What can hang from each mark:
E: G P
P: C G Q
G: D P
D: C E P
Q: D E G
C: E G Q

Each row was made from one small tree. Brackets hold a mark, then the marks that hang from it, in alphabetical order. Every link used is in the known rows. Write each row's tree.
In the rows, zero is written as 128.
Known rows:
{Q D {E {P C}} G}: [144 112 133 147  82 174  54 113 200 151 175 141  82 131 180 158 164 141
  93 123  95 122]
{C {G P} Q}: [154 111 176 124 101 114 140 136 143 105 197 147 105  99 162 137 129 107
 141 110  97 170]
{G D P}: [ 86 129 111 114 104 130  91 121 120  65 198 142  99 100 158 101  87 113
 161 143 106 166]
{D C}: [119 154 119 144  65 129 112 132 144  78 186 111  86  86 134 102 129 127
 161 129 152 160]
{C {E {G P}} {Q D}}: [159 118 188 139 107 153  93 145 149 119 193 163  56  87 175 154 167 120
 142 123 118 182]
{C G Q}: [156 124 183 132  93 129 155 145 149 117 188 135  86  98 156 147 154 100
 134 102 108 162]
{Q E {G D}}: [119 129 124 147  96 166  68 127 160 125 167 115  85 107 148 118 133 114
 124 100  83 136]
{C {G D P} Q}: [125 110 171 119  99 129 136 136 130  99 191 144 107 101 175 125 111 100
 148 124  99 170]
{Q {E P} {G D}}: [131 122 122 145  92 170  65 117 171 115 184 144  66 119 162 136 125 105
 125 117  91 146]
{G D}: [ 88 146 120 123  94 148 110 133 128  80 187 130  76 100 152 112 117 105
 151 132 121 157]
{E {P {C Q} G}}: [136 122 154 140  89 139 128 138 170 109 184 141  98 116 152 147 150 128
 126 148 154 155]
{G {P Q}}: [129 125 119 122 109 110  92 134 147  87 201 128 112 107 131 134 116 117
 134 137 119 155]
{P C {Q G}}: [128 131 127 146  83 132 106 136 172 143 175  87 124 116 131 163 154 132
 108 133 134 126]
{Q {D P} E G}: [149 128 116 158  90 162  49 135 187 138 173 112  75 110 175 133 166 120
 100 119  90 128]
{C G}: [133 128 147 125  89 132 144 142 147 103 198 133  94 108 155 142 142 111
 137 104  97 153]
{E {G D} P}: [117 121 125 134  84 158 107 105 138  69 234 182  25 115 175 149 106  92
 135 152 136 163]
{E G {P {Q D}}}: [148 110 134 136  88 151  97 114 176 105 230 166  35 130 167 185 145 100
 100 156 151 142]
{Q G}: [132 143 129 144  94 137 101 120 162 119 190 122  68 106 142 144 148 110
 139 110 105 154]
{C {G {D E} P} Q}: [134 112 170 130  91 120 137 135 121  94 182 133  99  98 169 116 119  91
 152 114 109 177]
{D {C E} P}: [140 159 116 161  61 134 100 172 138  65 190 100  80  68 151 104 132 120
 179 149 152 185]
{C {E G P}}: [155 127 152 141  93 157 103 141 148  86 220 177  31 100 160 167 146 110
 153 128 124 185]

Which tree is each row?
[148 124 129 156  66 126 114 113 133  81 210 151  36 106 149 144 138 104
 127 125 153 159]
{D {E G {P C}}}
[163 122 208 130  98 160 134 171 164 143 169 141  83 100 183 164 191 117
 143 105 102 175]
{C E G {Q D}}
[129 141 119 153  87 134  97 150 157  99 168  99  73 108 164 114 176 110
 126 141 152 150]
{Q {D E {P G}}}
[121 124 131 135  86 141 122 135 168  98 189 138 102 123 152 145 143 135
 128 151 147 148]
{E {P C G}}
[140 125 130 126  95 144  94 129 180 105 205 151  64 132 158 172 147 105
 114 156 144 148]
{E {P {Q D}}}
[160 132 125 153  83 121 100 124 158 100 192 124  50 119 133 154 151  86
 132 125 148 164]
{D {E {P {Q G}}}}
[155 139 177 148 106 156 104 182 165 125 162 121  76  89 168 143 193 118
 144 135 136 179]
{C E {Q {D {P G}}}}
[134 115 132 147  84 159  69 140 196 170 155  86 132 125 148 161 174 148
  76 126 115 100]
{P C {Q D E G}}
[151 131 106 173  62 111 110 149 129  88 201  89  72  92 141 135 144  99
 109 148 170 144]
{D {E G} {P C Q}}
[ 80 134 105 126  78 128  90 119 121  55 191 124 111  92 158  80  77 124
 176 152 133 170]
{G {D C} P}
[149 130 129 148  91 120 113 142 160  94 177 114  71 123 124 140 159  97
 131 131 165 159]
{D {E {P G Q}}}
[137 136 138 146  83 153  83 147 190 145 166  87  97 116 149 156 175 127
 130 139 144 146]
{P {Q {D {C E}} G}}
[140 129 156 146  82 139 110 144 149 121 169 122 108  88 137 126 150 137
 111 108 119 136]
{P {C {Q E}}}
[157 135 107 158  92 133  77 157 170 111 188  92  89 101 138 140 144  99
 108 134 118 139]
{D {P {Q E G}}}
[115 139 115 140  77 143  94 141 158 102 191 120  86 103 178 131 153 130
 117 155 132 136]
{Q {D {P C}}}
[132 137 134 156  85 125 125 166 152 102 176  94 115  90 149 119 151 123
 126 153 154 150]
{D {P {C Q} G}}
[148 143 149 154  69 137 102 141 153  99 168 110  88  77 131  98 140 126
 143 111 144 157]
{D {C {Q E}}}
[103 142 141 150  79 138 126 150 140  94 144  82 103  99 136  83 148 116
 158 132 174 163]
{P {G {D {C Q} E}}}
[116 118 134 125  72 146 131 125 149  90 207 157  91 123 177 151 116 119
 135 146 123 151]
{E {P {C {G D}}}}
[111 134 119 142  84 147 100 152 168 112 174 102 108 111 174 125 166 138
 115 159 143 133]
{Q {D {P C G}}}
[135 140 148 152  94 141 108 134 148 114 184 118  63  91 160 131 139  86
 142 131 124 168]
{C {Q {G {D P}}}}
[147 115 171 140  78 140 133 150 152 131 170 121 125  95 153 136 152 137
 109  99 101 131]
{P {C G {Q E}}}
[121 127 133 127  94 123  95 144 133  87 192 137 123  91 149 126 119 150
 155 129 106 168]
{G {P {C E}}}
[100 122 106 130  83 134  70 137 140  77 175 103 135 100 141  88  85 127
 145 149 132 147]
{G {D C} {P {Q E}}}
[131 133 157 146  75 133 117 134 148 124 167 117  90  96 154 132 168 132
 117 123 144 144]
{P {C {Q {D E}}}}
[154 115 131 139  90 141 108 118 164  91 237 164  38 122 150 180 130  93
 112 150 149 151]
{E G {P Q}}
[142 139 173 143  87 142 123 162 142 121 170 126 100  81 144 144 163 141
 144 117 127 166]
{P {C E Q}}
[ 96 125 139 125  72 145 142 140 135 105 183 118 125 109 167 130 126 133
 132 126 111 136]
{P {C {G D}}}
[105 149 102 149  78 130 103 143 113  60 186 108  60  89 155  95 117  83
 154 141 141 167]
{G {D E P}}
